Each row was made from one path, in order. Every step used is in the known rows, and no mark comes twice. Write each row's path.
(in the rows, 128 means zero)
Known rows:
p -> x -> g: [121 128 163 116 145  92 139  88  75 117 168  92  93 120 103 144 165 143
  89 139 207 182 110 158 165 102 114 123  81 138 151 142 106 167 119 123
 111 149 179 126  97 149  87 154 124  91 183 155  46 136 104 130 160 107
 160  96 144 165 135 105  77 158 135 133 102 139 135 169 128]
g -> v -> b: [167 119 101 124 154 126 163 141 111 100 109 140 132 133 127 141  99 105
 142 128 140 108 182 195 111 145 156 122 121 110 152 112 138 153 144 136
 149  69 120 162 148  93 120 148 119 167 101 104  96 129 158 112 115 149
 108 128 103 124 142  99 159 102 105 147 111 157 135 133 160]
t -> k: [199  97 125  93 138 171 120 112 119 128 176  96 120 126  92 144 115 109
 106  98 120 139 126 149 192 131  97  96  89 136 103 113 155 108 150 183
 134 152 142  85 158 170 135 172 128 165 121 114 148 151 142 115 157 115
 102 130 136 123 111 105 126 109 134 119 116 152  77 107 147]
k -> t -> a: [136 115 193 153 107 161  80 179 160 121 178 128 116  99 154 149 131 152
  78 122  88 148 139 134 125 169 155 175 130 111 127 145 107 121 138 113
 114 153 146  80 212 165 160 104 159 105 131 111 139 103 103 188 145 134
 147 114 149  75 119 101  72 186 134 116 181 159 142 153 102]
p -> x -> g -> v -> a: [ 90 144 133 121 140  87 162 120 113 135 114 144 120 129 146 131 151 135
 109 150 153 141 145 168 115  96 162 129 144 119 130 151 114 186 101  62
 140 119 188 124  72 101 107  71  80 112 176 163  63 145  78 156 123 145
 133 123 115 155 128 121 131 135 138 176 144 149 143 157 136]
t -> k -> b: [208 142 132 141 130 157 114 131 121  89 150 111 113 128  83 119 114 108
  93 125 121 106 163 157 156 128 133  64 103 101 108  62 174 107 186 182
 125 141 114  89 168 203 147 162 130 182  94 125 125 144 120 116 125  77
  91 177 139 141 111  89  92  74 125  94 152 167  82 162 135]
e -> v: [168 132 175  92 116 181 117  94  91 107 141 150 146 138 146 138 139 115
 165 144 139 151 118 126 129 115 141 172  84 149 153 109 136 124 155 126
 132 106 151 136 118 128 125 130 171 130 141  89 116 150 114 102 138 132
 150 138 156 113 143 136 154 163 145 111  85 136 114 133 133]
q -> e -> v: [152 128 161  69 114 163 133 118 103 128 150 125 196 173 163 138 117 153
 188 173 105 125  64  82 139 136 117 141  96 144 159 131 137 113 138 119
 126 112 124 141 100 142 145 132 171 108 130 103 128 137 115 122 171 143
 136 109 177  83 117 112 180 117 126  75  68 117  88 107 117]
a -> v -> e: [ 96 145 156 123  91 155 134 145  90 173 168 105 137 147 148  92 126 123
 131 123  52 113 121 123 154 137 103 170 119 167 151 154 152 114 118 134
 150 132 116 124 136 139 132 137 188 106 138 109 139 121 155 108 113 127
 152  98 144  86  88  99 173 130 134 137 139 110 110  82 131]
t -> a -> v -> e: [118 141 168 130 116 162 121 162 121 170 161  86 142 140 189  98 112 133
 119 101  38 102 137 115 128 165 136 152 139 163 153 186 134 103 131 105
 126 139 125  94 172 164 144 102 170  95 150 106 166 104 145 130 103 131
 169  72 115  82  90 122 154 138 124 103 160 130 108  86 125]
k -> b: [178 131 127 158 121 152 100 130 119 109 126 106 103 131  91 148 110 130
 101 136 128 136 175 145 141 139 146 120 109 118 151 110 191 129 175 184
 136 119 116 129 185 160 124 136 139 155 110 127  78 126 137 109 108  87
 140 168 152 132 106  83 105 101 138 106 138 168 130 191 119]
a -> t -> k -> b -> v -> g: [143 100  55 147 109  82 131 146 135 146  94 116 119  90  56 140 130 113
 128 119 166 105 127  89 126 103  90  92 109 117 101  99 118  81 111 174
  86 153  62 126 131 130 144 154  59 147 118 137 173 154 128 104 105  60
  98 171 106 210 153 145  92 117 105 112 158 114 131 132 104]
v -> g -> x -> p: [108  97  65 174 146  85  87 132 103 119  92 123 140 122  87 157  94 180
 107 119 153 144 117 106 129 136 131 126 176 160  88 126 134 134 120 145
 133 134 140 199  87  83  98 130 131 210 130 109 105 143 160 125 192  31
 132  94 165 162 157 116 125 116 144 128  34 105 200 134 116]
b -> v -> e -> q: [122 153 114 109 109  94 142 108 133 131 160 159 186 194 184 109 150 140
 173 113 164 139 121  96 131 136 162 110 152 140 106 141 116 129 114  94
 138 131 123 129 117 134 202 147 167  72 138 105 128 150 168 117  71 169
 139  78 166 129 107 106 169 125 124 168 127  76  92  92 119]
g -> x: [131 108 136 144 132 152 107 106 112 111 138 105 114 144  78 136 114 170
 124 119 148 160 119 138 171 172 140 111 128 165 141 143 157 170 165 115
 103 131 146 127 125 132 109 153 158 158  94 136  89 125 161 143 171  96
 162 101 123 117 124  75 117 107 112 146  78 134 135 153 149]
q -> e -> v -> g: [122  79 131  92 146 112 131 123  87 146 118 108 188 131 131 133 111 160
 191 169 162 139  63  77 101 112  91 137 133 138 138 132 143  82  99 134
 118 123 130 170 106 130 121 122 156 119 140 133  99 129 101 128 154  91
 127 108 159 110 170 132 154 127 142  95  37  95 124  95  88]
x -> g -> v: [123 123 101  88 149  73 158 149  93 141 128 138  98 134 130 112 125 138
 126 165 156 157 148 150 126 130 112 167  90 127 173 123  98 161  93 111
 152 103 163 180 121 101  80 108 124 118 162 113  86 157 135 111 107 130
 119 120 141 148 150 135 147 140 116 159  81 123 128 145 189]
a -> v: [139 128 139 136 135 182 121 119  91 162 145 121  94 148 137 108 120 124
 137 134  78 109 108 144 170 139  95 187  84 156 155 190 124 116 123 165
 126 124 158 110 132 137  84 142 162 136 145 112 135 137 163  83 124 125
 118 140 122 108 117 120 139 148 156 125 135 135 131 115 133]
p -> x -> g -> v: [ 90 140 125  88 148  54 156  94  98 131 119  99 113 130 135 114 132 160
 107 151 184 175 143 181 141 107 137 129  87 138 153 142  91 171  92  77
 134 150 193 145  73 116  89 131  78  94 178 142  53 155 116 108 134 143
 144 134 123 150 143 105 120 142 108 147  84 145 113 152 157]
b -> v -> a -> t: [117 112 118 129  72 159 135 125 165 162 104 152 100  98 110 148 181 106
 106 128 117 134 150  70 134 118 124 159 133 128 111 190 130 169 103 129
 116 111 116  80 129  87 129 116  99 109  97 139 168 116 142 143 122 164
 120 136 114 178 117 162 140 135 145 162 200 115 172 139 111]
e -> v -> a -> t -> k -> b: [167 162 156 154 122 162 108 103 175  90  99 163 128  87 124 117 122  79
 100 111 123  97 142 126 129 114 136  76 125 101  96  61 145 103 179 154
 129 121  65  89 149 178 154 148 102 150  76 144 168 130  79 147 134 131
  98 211 120 135 107 164 106 121 137  93 185 140 104 148 119]
g -> v: [128 129 109 109 126 133 133 148 113 146 125 116 129 143 134 142  97 147
 122 149 124 135 150 163 124 154 131 172 119 124 139 155 128 155 111 110
 171 114 164 161 143 104 110 119 105 139 119  89  90 140 152 108 112 152
 131 138 116  97 130  94 160 118 117 132  93 150 109 140 161]
e -> v -> a -> t -> k: [145 127 140 103 106 180 120  88 169 115 129 159 124  90 130 127 135  86
 142  91 115 131 110 108 143 119 102  97 121 110  73 100 121 123 137 142
 117 142 113  75 126 147 154 140 119 131 116 131 210 122  96 148 169 161
 101 160 103 120 116 187 132 137 131 120 169 116  88 112 144]
p -> x -> g -> v -> a -> t -> k -> b: [115 186 123 142 147  75 141 114 191  92 102 133 115  85 107 102 141 111
  71 114 157 116 153 162 123 106 153  48 141  90 106  78  94 145 154 115
 109 163 108  96 104 170 105 154  42 128 132 175 133 133  76 138 132 143
 107 194  94 177 123 145  77 103 102 127 190 148  95 178 151]

Which path is each row?
[102 122 164 112  88 172 111 121 160 127 128 153 154 109 145 146 145 121
 151 143 105 122  81  56 119 125 104 135 162 132 120 159 127 119 116 120
 101 102 105 120 114 106 125 122 133  78  88 153 166  87 106 149 168 175
 122 134 134  99 125 163 169 124 156 104 131 108 140 101 116]
q -> e -> v -> a -> t
[113  90 138 159 100 194  87 117 166 120 142 120  92 103 109 168 146 114
  98  98 109 135 138  94 149 137 112 153 153  98  84 154 148 145 124 154
 141 120 122 110 146 100  89 122 129 132 101 145 161  85 137 139 139 148
 134 151 112 147 117 150 120 112 152 149 166 125 175 127 124]
v -> a -> t
[173 135 122 167 125 156 116 113 165  92 134 124 113  92  80 135 127  93
  78  86 113  82 161 120 154 131 127  69 146  87  91  81 167 119 170 177
 128 137  71  79 154 170 137 148 115 167  90 155 162 116 108 132 141 121
  89 183 112 149 105 144  82  87 128 105 212 150 132 155 122]
v -> a -> t -> k -> b
[137 153 182 173 148 153 134 172 143 102 142 160  90 107 158 128 121  94
 121 110  69  73 139 176 103 159 144 147 131 120 167 135 127  89 156 154
  93 125 123 102 165 155 149 131 166 130 130 109 144 103 113 169 127 159
 108 102 118  67 113 132  84 164 125 108 189 166 155 113  97]
k -> t -> a -> v -> b
[ 68 165 141  84 111  52 172 130  99 149 139  95 157 123 150 103 152 149
  98 155 159 164 145 141 123 122 156 109 121 149 151 125 108 177  92  52
 140 149 161 144  96 120 117 126 111  79 158 119  93 137 120 113  97 147
 171  73 134 137 128  89 145 125 110 150  94 106 104 121 179]
p -> x -> g -> v -> e
[ 95 103 156 174 140 118  95 169 133 157 117 111  98 112 138 119 115 134
 136 133  71 116  90 128 106 148  89 188 136 132 138 143 110  79  95 129
 108 183 140 108 166 151 136  86 152 142 176 143 165 105 102 143 128  68
 142 117 114  96 154 144  71 194 140 107 155 114 155 104  79]
k -> t -> a -> v -> g
[157 123  93 110 161  75 200 166 104 121 107 130 105 151 145 124 122 118
 118 147 177 122 175 192  98 105 133 131 116 104 169  75 110 171 130 134
 148  68 132 188 129  77  88 121 122 153 121 133  72 128 131 116 122 130
  88 115 121 151 152 141 143 124 104 156 110 141 169 134 175]
x -> g -> v -> b
[182 128 106 148 109 149  91 131 164  94 158  99 114  88  75 129 125  92
  81 116 137 107 143 117 173 140 104  83 104  97 115  82 140 101 179 194
 119 154  82  92 185 194 119 184 106 155  68 149 161 115 129 101 122 107
 113 188 125 131 114 136  92 100 118  92 175 161  98 140 144]
a -> t -> k -> b
[138  96 127 109 137 128 111 104  76 136  99 129 150 122 127 145 117 133
 178 136 174 165  96 112  95  89 104 145 105 143 130 100 127 103 129 138
 141 126 140 158 128 102 135 106 147 155 148 110  95 147 109 128 114  66
 147 141 153 161 169 154 136 162 159 124  69 105 144 115 108]
e -> v -> g
[ 93 104  95 136 153  75 110 140  98 125  90 133 213 145 136 151  93 196
 163 150 145 125  52  73 102 125 134 112 183 149  97 105 135 106 103 123
 108 130 128 214  53 106 122 111 152 176 133 114 115 138 125 148 220  64
 140  94 202 131 134 131 162 120 135  88   4  84 172 104 110]
q -> e -> v -> g -> x -> p
[105 151 159 149 155 152  91 149 149 139 176 131 185 190 216  84 111 124
 165  95  91 123 119 120 126 155 157 126 191 145 111 178 146  87 135  90
 132 126 128 110 152 174 182 113 198  76 181 126 164 111 141 137  64 175
 160  96 127  45 104 120 133 129 105 129 142 116  85  73  93]
t -> a -> v -> e -> q
[ 87 140 114 105 145  55 163 124 133 128 162 141 174 170 196  90 125 154
 148 141 170 143 152 131  91 126 147 130 178 112 112 100 101 138 103  71
 185 119 138 175 121 125 159 129 168  80 164 148  99 155 154 120  47 184
 117  96 159 108 144 105 164 108 104 164  87  75  98  96 186]
x -> g -> v -> e -> q
[185 150  86 119  97 133 154 130 149 128 116 132 104 110  66 126 135  97
 107 126 139  93 151 101 156 118 119  88  77 126 129 104 118  99 143 175
  86 150  75 106 131 177 175 166  81 143  76 123 172 150 141 105 123 128
  95 176 108 184  92 124 113 107  93 110 188 144  94 175 127]
a -> t -> k -> b -> v
[142 140 119 146  82 141 119 132 159 134  79 172 101 101  95 137 150 104
  99 125 117  97 161  97 129 114 133 125 141 107 121 152 140 151 138 142
 109 109  71  96 150  97 128 118  88 131  95 135 165 107 122 135  99 151
 121 165 112 172 102 168 116 108 142 145 214 132 169 174  97]
k -> b -> v -> a -> t
[111 156 102 113 162  57 183 135  99 107 105 120 124 140 127 147 127 119
 129 128 209 125 160 210 110 109 171 105 109 111 165  93  95 173 143 107
 128  80 154 156  98  95 101 144  90 130 160 139  55 130 118 125 127 141
 129 118 108 153 159 119 120 117 110 155  98 170 144 154 157]
p -> x -> g -> v -> b
[ 79 117 130 206 153  74  67 171 147 122  96 125 137  97 133 123 104 175
  89 126  90 114  96 116  82 126 141 146 199 148  92 133 103  80 100 101
 100 191 142 149  94 121 134  96 146 175 148 115 184 129 115 164 187  64
 139  86 139 102 136 143  81 162 134 121 114 118 201 123  85]
k -> t -> a -> v -> g -> x -> p
[103  94  79 139 124  88 131 116  95 142  79 115 130 151  56 141 106 144
 150 154 177 152  96 115 106 128 135 110 131 186 120 148 121 150 114 100
  89 152 122 145  92  98 127 131 117 168 115 137 107 156 150 131 134  61
 146 101 121 199 141 108 123 129  95 155  78  91 162 143 109]
b -> v -> g -> x
[ 58 142 134 120 116  92 127 107 161 113 114 112  94  76 128 132 174 119
  83 124 151 149 143 135 118  99 125 129 150 105 112 157  88 188  99  76
 115 136 163 117  85  78  83 121  58  88 149 177 122 101 104 126 131 175
 139 144  89 150 139 166  96 126 126 151 156 138 164 157 154]
p -> x -> g -> v -> a -> t
[143 114 145  90 116 172 129 118 172 116 148 143 169 114 135 137 141 101
 146 125  97 115  70  70 156 114  97  76 138 109  83 104 119  95 120 143
 110 148  85  79 116 158 138 141 112  98 106 149 210 125 105 161 194 166
  87 129 120  84 114 180 152 109 111  87 156 111  74  81 123]
q -> e -> v -> a -> t -> k
[127 144 190 163 121 177  97 177 143 141 169 134  89  96 154 104 104 126
 101 138  39  99 109 131 133 163 119 205 108 127 154 173 118  72 122 122
  93 162 150  71 170 177 150 102 165 108 149 114 177 107 114 170 125 152
 143 115 130  60 110 122  82 191 129  97 187 139 123 124  95]
k -> t -> a -> v
[100 138 108 117 131  92 124 115 158 120 152 138 189 180 197  97 117 156
 165 117 135 130 128 134 102 160 168 104 188 116  93 121 141 132 133  72
 193 128 137 154 134 116 179 127 160  91 134  99 123 128 166 119  68 191
 147 116 145  72 131  83 182  94  99 159  93  79  75  95 141]
g -> v -> e -> q
[119 114 118 111 150  99 175 155 108 144 116 132  96 143 140 133 133 135
 107 139 129 144 167 155  83 104 137 153 131 112 153 120 117 184  88  90
 167  92 163 140 110  84  72  61 104 118 152 151  95 149 110 143 114 150
 108 120 134 146 128 144 147 134 142 185 142 131 161 147 144]
x -> g -> v -> a
[100 159 142 137 151 135 118 101 132 142 172 146 167 188 194  77 125 137
 174  95 110 126 103 114 137 142 133 151 156 135 112 146 150  91 127 115
 150 144 127 130 122 162 167 150 203  98 146 127 145 131 168 118  67 158
 139 110 125  67 107 112 163 131 135 134 113  78 101  59 123]
a -> v -> e -> q
[ 88 105 126 127 110 149 117 138 180 140  91 143  84  94 124 140 148 132
 106 129 105 120 148 110 112 142 108 163 163 103 105 177 126 164 106 103
 157 104 113 124 148  74  92 106  97 122  99 154 162 101 146 131 120 189
 129 167  85 129 130 161 153 119 132 139 164 118 151 122 156]
g -> v -> a -> t
[172 139 152 105 151 161 153 101 100  91 110 159 126 139 156 152 121  92
 188 120 151 117 131 168 111 116 177 104  93 126 162  79 138 138 173 150
 127  77 103 147 136 116 159 153 166 146 108  89 101 108 119 145 153 130
 131 126 129 120 127 148 151 132 144 117 106 154 137 125 111]
e -> v -> b
[139  87  64 107 120 111 140 134  90 174 103 119 136 148  84 167 142 140
 161 162 162 147 129 112 113  98 101 149 100 159 146 157 120 111  87 134
 129 129 129 140 118  90 124 121  87 134 141 113 100 163 159  99 105  63
 118 117 144 212 153 119 147 138 133 145 110  98 154 132  92]
b -> v -> g
[161 152 131 163 152 166 159 117 101 134 119 142  83 140 132 126 107 102
 165 100  89  85 135 192 143 145 128 141 108 123 174 130 144 111 159 181
 134  95 120 134 145 119 108 173 155 168 111 119 117 110 157 115 137 139
 118 121 100 105 114 122 136 143 130 124 130 163 162 105 131]
a -> v -> b
